Each row was made from one walk, in order. Every step used is in the known rows, and no mark comes twice. Write each row's walk.
Known rows
vugup -> sirok -> nesim -> galoka: [-.28 .20 -.32 -.10 .20 -.20 .16 .10 .15 -.10 .01 .17 -.18 -.09 .48 -.38 .18 .05 -.08 .29]
nesim -> sirok -> galoka -> vugup: [-.22 .45 -.34 .14 .10 -.40 .28 -.29 .18 -.27 -.11 -.05 -.15 .48 -.53 .09 .19 .41 .03 .20]
teda -> sirok -> nesim: [-.07 -.22 -.41 .18 .47 .04 .03 .14 -.05 -.39 -.23 -.24 -.10 .38 .38 .10 .20 .28 -.33 -.13]
fusof -> vugup -> galoka -> teda -> sirok -> rivup: [-.24 -.22 -.18 .03 .50 .09 -.15 .34 -.06 -.05 .39 .19 -.49 -.07 .29 .57 .74 .39 -.30 -.46]
nesim -> galoka: [-.04 .25 -.25 -.11 -.02 -.16 .37 -.17 .23 .05 -.10 .34 -.05 -.10 .01 -.19 .15 -.08 -.03 .27]
galoka -> vugup -> sirok: [-.36 .35 .26 -.04 .08 -.12 -.28 -.01 .00 -.07 .28 -.08 .03 -.03 .02 -.21 .25 .11 .01 .26]
fusof -> vugup -> galoka: [-.03 .15 .03 -.24 .20 .16 -.15 .19 -.25 -.20 .43 .26 -.36 -.63 .20 .05 .41 .06 .15 -.26]
nesim -> sirok -> rivup: [-.21 -.01 -.43 .10 .01 -.09 .11 .02 .10 .15 -.39 -.08 -.26 .31 -.16 .25 .06 .06 .10 -.06]
vugup -> sirok -> galoka: [-.28 .03 .04 .01 .18 -.22 .18 .16 .06 -.16 .20 -.06 -.10 .15 .03 .13 .03 .41 .00 .21]
nesim -> galoka -> teda -> sirok: [-.06 .02 -.32 .14 .21 -.10 .37 -.07 .28 -.17 .29 .18 -.10 .14 .10 .23 .57 .14 -.58 .18]
fusof -> vugup -> sirok -> rivup: [-.28 -.07 .05 -.15 .30 .01 -.18 .24 -.12 .12 .09 .20 -.42 -.14 .24 .05 .26 .09 .09 -.24]
vugup -> galoka -> sirok: [-.22 -.02 .21 .08 .21 .13 -.22 .04 .01 -.36 .51 -.14 .15 -.19 .46 .10 .32 .16 -.19 .05]
nesim -> galoka -> teda -> sirok -> rivup: [-.26 -.14 -.37 .15 .33 -.14 .23 .07 .29 .15 -.01 .22 -.25 .34 .16 .41 .53 .29 -.42 -.07]
galoka -> teda -> sirok -> rivup: [-.23 -.33 -.19 .23 .36 -.03 -.05 .20 .13 .11 .07 -.03 -.20 .41 .17 .53 .43 .36 -.41 -.25]
sirok -> galoka -> rivup: [-.23 .21 -.21 .04 .17 -.28 .34 -.15 .21 -.14 -.03 -.27 -.10 .59 .16 .29 -.07 .55 .09 .31]
teda -> sirok: [.01 -.12 -.20 .15 .28 .12 .19 -.03 .00 -.31 -.12 -.15 .04 .26 .03 .28 .23 .13 -.31 .02]
fusof -> vugup: [.16 .06 -.05 -.15 .16 .06 .04 -.07 -.15 -.17 .16 .31 -.34 -.27 -.01 -.09 .22 -.12 -.02 -.25]
galoka -> sirok: [-.06 -.12 .15 .17 .16 .03 -.05 -.20 .11 -.34 .26 -.12 .19 .16 .29 -.02 .13 .02 -.33 .09]
sirok -> nesim -> galoka -> vugup: [-.24 .46 -.34 -.03 .23 -.35 .05 -.24 .19 -.07 -.16 .25 -.13 .16 .08 -.41 .32 .19 -.06 .14]
teda -> galoka -> vugup -> sirok: [-.25 .43 .25 -.04 .19 -.29 -.09 .12 .17 .08 .47 .07 .03 .09 .04 -.21 .43 .39 -.08 .38]

Which walk is each row?
[-.41 .24 -.05 .00 .19 -.26 .24 .00 .19 -.19 .18 -.36 -.10 .48 .31 .22 .00 .55 .09 .48] => vugup -> sirok -> galoka -> rivup
[-.21 .22 -.18 .19 .46 -.27 .23 -.21 .13 -.36 -.11 -.06 -.02 .60 -.30 .28 .34 .62 -.24 .07] => teda -> sirok -> galoka -> vugup
[-.11 .02 .18 -.05 .34 .17 -.19 -.02 -.12 -.51 .64 .11 -.13 -.41 .45 .03 .49 .08 -.20 -.17] => fusof -> vugup -> galoka -> sirok
[-.12 -.08 -.02 .15 .08 -.32 .12 .11 .19 .00 .53 .09 -.21 .21 -.05 .29 .22 .45 -.27 -.04] => sirok -> galoka -> teda
[-.09 .12 .14 -.20 .17 .07 -.08 .11 -.17 -.22 .40 .18 -.30 -.40 .18 -.16 .27 -.11 -.01 -.01] => fusof -> vugup -> sirok
[-.11 -.28 -.35 .26 .42 -.04 -.08 .21 .04 -.33 .23 -.18 -.20 .33 .43 .20 .40 .34 -.55 -.19] => galoka -> teda -> sirok -> nesim
[-.14 .07 -.33 .04 .09 -.29 .09 .07 .26 .04 .38 .29 -.28 -.03 .36 -.16 .37 .12 -.35 .05] => sirok -> nesim -> galoka -> teda
[-.19 .35 -.07 -.22 .19 .10 -.05 .01 -.10 -.22 .38 -.06 -.34 -.23 .45 .15 .34 .23 .21 .05] => fusof -> vugup -> galoka -> rivup
[.04 -.03 .14 .18 .27 -.14 .16 -.05 .31 -.18 .47 .04 .21 .30 .31 -.04 .34 .32 -.43 .22] => teda -> galoka -> sirok
[-.38 .55 .06 -.13 .08 -.25 .03 -.15 .18 -.02 .19 .19 -.01 -.11 .02 -.36 .35 .05 -.02 .45] => nesim -> galoka -> vugup -> sirok
[-.28 -.13 -.04 .12 .41 .05 -.34 .19 -.04 -.46 .35 -.23 -.01 -.02 .77 -.06 .28 .30 -.22 -.11] => vugup -> galoka -> sirok -> nesim
[-.04 .41 .07 .02 .18 -.34 .04 -.06 .22 .15 .24 .21 .04 .27 -.17 -.15 .40 .44 -.09 .18] => teda -> galoka -> vugup
[-.09 .11 -.08 .07 .15 -.10 .29 -.36 .31 -.29 .16 .17 .15 .08 .28 -.19 .25 -.05 -.35 .31] => nesim -> galoka -> sirok
[-.18 .16 -.23 -.11 .23 -.23 .03 .14 .13 -.13 .67 .45 -.52 -.33 .49 -.29 .58 .05 -.35 .02] => fusof -> vugup -> sirok -> nesim -> galoka -> teda
[-.18 .44 -.32 -.10 .00 -.20 .43 -.33 .32 .00 -.09 .01 -.06 .25 .28 -.05 .10 .10 .06 .52] => nesim -> galoka -> rivup
[-.07 .16 -.14 -.01 -.09 -.24 .20 -.06 .31 .15 .47 .37 -.17 -.14 .09 -.05 .37 .00 -.30 .17] => nesim -> galoka -> teda
[-.51 .15 .16 -.01 .24 -.16 -.36 .13 .04 .26 -.02 -.03 -.12 .19 .08 .01 .24 .28 .09 .01] => galoka -> vugup -> sirok -> rivup
[-.16 .08 .00 -.12 .31 -.17 .21 .12 -.07 -.31 .32 .19 -.37 -.07 .03 .05 .20 .32 -.01 .00] => fusof -> vugup -> sirok -> galoka
[-.03 -.18 -.12 .22 .22 .03 .07 .07 .10 -.22 .38 -.08 -.07 .20 .10 .38 .46 .20 -.56 -.03] => galoka -> teda -> sirok
[-.14 -.23 -.10 .21 .36 -.04 -.19 -.03 .05 -.43 .11 -.22 .04 .29 .60 -.17 .11 .17 -.34 -.09] => galoka -> sirok -> nesim
[-.39 .21 -.01 .01 .30 -.17 -.39 .15 -.05 -.19 .14 -.17 -.12 .12 .37 -.31 .21 .26 -.04 .06] => galoka -> vugup -> sirok -> nesim
[-.16 -.10 -.07 .00 .52 .09 -.31 .13 -.15 -.59 .46 -.01 -.26 -.22 .76 -.12 .44 .22 -.23 -.29] => fusof -> vugup -> galoka -> sirok -> nesim
